Each row was made from one walk, in order. Every step used is in the known rows, and no mark comes twice. Write each row's walk.
Known rows:
W/K/M/J/G: -365 34 206 350 68 -121 -35 9 -125 222 -40 82 -19 109 -15 -38 -91 -70
 -218 -378 -57 107 -26 -279 159 -163 421
J/G/R: -387 184 317 343 89 -106 125 68 -60 147 19 38 36 69 -130 -54 77 25 18
 -237 -250 8 -198 -197 -32 99 63
B/G/J: -52 49 218 148 -34 181 -157 42 62 27 -181 -9 -52 344 58 -31 -9 95 -171
 -97 -117 118 -214 -16 -76 -158 100
K/M/J/G/R: -615 144 553 399 137 10 165 144 -79 268 -44 99 -24 109 -118 -39 -27 23
 -95 -286 -232 25 -144 -228 204 -30 207
K/M/J/G/B/W: -204 235 314 706 128 250 -117 -8 -95 145 -178 101 -41 264 105 180 -30
 -39 -159 -398 -44 198 -160 -221 373 -185 292
K/M/J/G: -323 42 386 295 40 6 -20 103 -50 195 -9 88 -13 119 0 75 -98 -24 -205
 -317 -121 81 -151 -81 353 -126 266
M/J/G/R: -480 243 365 373 113 -7 103 7 -146 227 -29 91 66 9 -117 -70 101 64 -22
 -356 -209 50 -53 -220 129 -132 229
P/G: -31 6 -94 -119 -228 45 -167 -16 -105 50 22 -39 151 137 55 2 -61 -61 -118
 -54 -230 -9 -11 24 -257 -157 129
K/M/P: -139 -13 40 55 -41 153 164 329 170 103 89 111 -220 80 71 -8 -158 59 94
 69 -184 100 -108 39 4 -36 56
P/G/J: -110 16 45 11 -182 241 -230 -67 -26 123 -179 17 6 312 121 -45 11 -32
 -156 -33 -229 39 16 -145 -224 -210 84
J/M/P/G: -111 150 -9 -24 -280 159 -113 212 101 79 84 120 74 90 288 -71 -339 58
 -23 -102 -491 210 -53 -44 -81 -285 190
P/W/J/G/R: -479 27 306 490 -25 9 -143 -28 -162 233 -52 -46 31 128 48 -85 -55 -33
 -71 -322 -346 33 -132 -485 -253 -95 255
K/M/P/G/B: -166 169 -128 255 -177 378 -168 78 169 266 25 111 -34 290 85 9 -89 9 11
 -47 -299 224 -68 -150 -100 -97 142
M/P/W: 60 -68 -290 -62 -252 237 -45 187 1 16 219 62 -141 -26 245 22 -100 -15
 122 -146 -356 178 68 -78 -299 -384 173
J/M/P/G/Z: -88 340 -150 35 -100 397 -209 136 194 157 -90 111 -32 280 327 -112 -319
 -5 52 -243 -476 269 93 -209 -158 -76 113
B/M/J/G/Z: -172 396 118 298 168 261 -308 37 75 154 -238 62 -86 191 256 -69 -18 3
 -97 -376 -133 212 1 -263 281 -85 228
P/W/A/G/R: -418 -15 134 220 58 13 195 18 -10 40 136 -204 89 80 15 -149 9 -205 -32
 -259 -370 -280 313 -375 -511 -57 154
A/G/Z: -77 212 -13 -2 136 133 -23 -121 233 18 -143 -15 -80 249 23 20 -40 -173
 -144 -262 -51 -80 197 -45 -224 178 47
K/M/J: -286 -45 283 58 64 158 57 92 -17 155 -65 71 -71 56 26 19 -94 6 -142 -36
 9 9 48 -54 295 -150 163
M/J/G/Z: -150 349 37 298 164 243 -201 -98 28 210 -156 94 -30 215 73 3 -3 -39 -66
 -523 -80 163 86 -229 123 -49 204
Z/G/J/M: -62 52 438 146 -76 16 -295 127 222 39 -247 115 -96 230 319 -75 -238 125
 -252 -201 -327 150 -128 -219 117 -116 38
K/M/P/W/A/G: -225 -138 -5 126 -96 90 153 223 158 -1 251 -165 -77 143 210 -85 -212
 -248 -75 -218 -375 -183 239 -207 -424 -181 241
A/G/R: -428 108 313 84 91 -89 274 -5 82 36 -27 -6 12 51 -174 -45 47 -76 -124
 -123 -158 -200 51 -35 -210 97 83
B/W/K/M/J/G/R: -597 157 404 579 195 -72 154 99 -293 190 -157 111 -49 135 -44 -56 -55
 -57 -142 -438 -197 33 -42 -428 22 -206 440
B/G: 30 39 111 60 -65 1 -82 104 -8 -72 11 -75 47 162 -38 34 -61 72 -141 -117
 -111 67 -252 166 -88 -106 155

Write each row's walk:
-149 301 112 551 86 199 -211 -227 16 276 -59 125 79 118 -13 58 135 32
 -71 -412 -7 236 6 -227 339 -127 260 => M/J/G/B
-115 -158 -73 -32 -231 287 16 330 76 64 182 58 -230 95 263 41 -213 -50
 49 -59 -405 150 -38 -82 -215 -265 144 => K/M/P/W
-222 55 338 94 -156 210 -255 49 117 115 -219 53 82 287 332 -110 -286 8
 -217 -77 -397 179 -44 -251 140 -135 70 => P/G/J/M
-113 209 -181 446 -36 347 -364 -20 74 252 -108 44 -154 287 283 -62 -164
 -78 25 -470 -311 242 -11 -473 -297 -120 295 => M/P/W/J/G/Z
-169 -5 19 195 -116 60 56 160 199 -46 230 -139 39 30 358 -149 -309 -194
 -55 -330 -467 -77 328 -276 -257 -251 265 => J/M/P/W/A/G
-198 73 396 194 36 170 -112 45 211 72 -249 93 -54 185 286 -115 -237 68
 -101 -6 -210 181 -22 -281 346 6 -35 => G/J/M
-139 104 24 319 -10 210 -282 5 227 -19 -16 -220 15 133 369 -110 -12 -148
 -127 -103 -231 16 207 -401 -101 -133 190 => P/W/A/G/B/M
-236 -8 364 329 48 18 -226 -35 102 107 -236 -8 51 36 239 -137 -378 52
 -131 -13 -104 107 -39 -395 270 36 140 => W/J/M
-289 207 296 565 114 210 -148 -91 75 327 -74 115 -3 226 -1 56 41 -7 -142
 -339 -50 228 -93 -242 424 -34 226 => K/M/J/G/B
-225 47 -47 422 -33 324 15 41 287 161 164 -94 -70 255 172 -52 -95 -201
 -7 -251 -325 0 264 -364 -276 -78 198 => K/M/P/W/A/G/B
-234 278 137 408 166 225 -190 -112 160 124 -134 -115 57 33 221 -161 69
 -29 -141 -159 17 -11 307 -358 239 -243 324 => W/A/G/B/M/J
-221 -127 279 246 -114 126 -333 -5 53 87 -135 -44 16 51 401 -83 -418 -29
 -167 -109 -306 156 17 -487 85 -155 221 => P/W/J/M
-194 221 273 275 37 -25 -208 89 -53 67 -81 63 23 -20 189 -19 -2 70 -179
 -258 -110 181 -158 -94 402 -299 323 => B/M/J/G
-293 65 236 482 82 -85 -15 36 -263 116 -117 97 -42 159 68 42 -114 -105
 -230 -467 -81 91 -52 -269 150 -305 490 => B/W/K/M/J/G
-48 254 170 227 4 168 -439 17 100 113 -201 57 -71 35 241 -49 93 183 -193
 -190 -58 191 -2 -189 222 -344 290 => Z/G/B/M/J
-175 29 23 199 -89 272 -118 154 228 -2 -42 -110 -160 213 439 -216 -47
 -97 -87 -122 -402 -20 245 -356 -328 -373 232 => B/M/P/W/A/G/J
-133 206 -105 209 46 332 -57 96 330 34 44 -75 -72 241 403 -174 -329 -229
 23 -447 -492 17 415 -438 -325 -58 170 => J/M/P/W/A/G/Z
-25 92 -268 -64 -295 161 -69 119 -21 88 133 90 36 94 115 -33 -106 30 53
 -83 -352 94 -16 59 -352 -320 203 => M/P/G
-210 177 181 328 31 164 93 145 342 79 -32 47 -78 147 335 -244 -238 -3 17
 -186 -357 49 190 -317 24 -145 150 => W/A/G/J/M/P
-168 119 139 319 -31 133 -96 117 181 138 -105 108 -75 -37 305 -177 -360
 152 55 -24 -233 207 -39 -303 148 -130 217 => W/J/M/P
-99 -21 47 107 -222 382 -142 224 177 77 11 140 -170 111 485 -62 -297 37
 57 -161 -533 318 54 -301 -20 -390 146 => G/J/M/P/W
-95 298 -109 404 67 210 -83 124 337 57 26 -48 -87 58 270 -214 19 29 94
 -52 -175 65 144 -246 -39 -128 201 => W/A/G/B/M/P
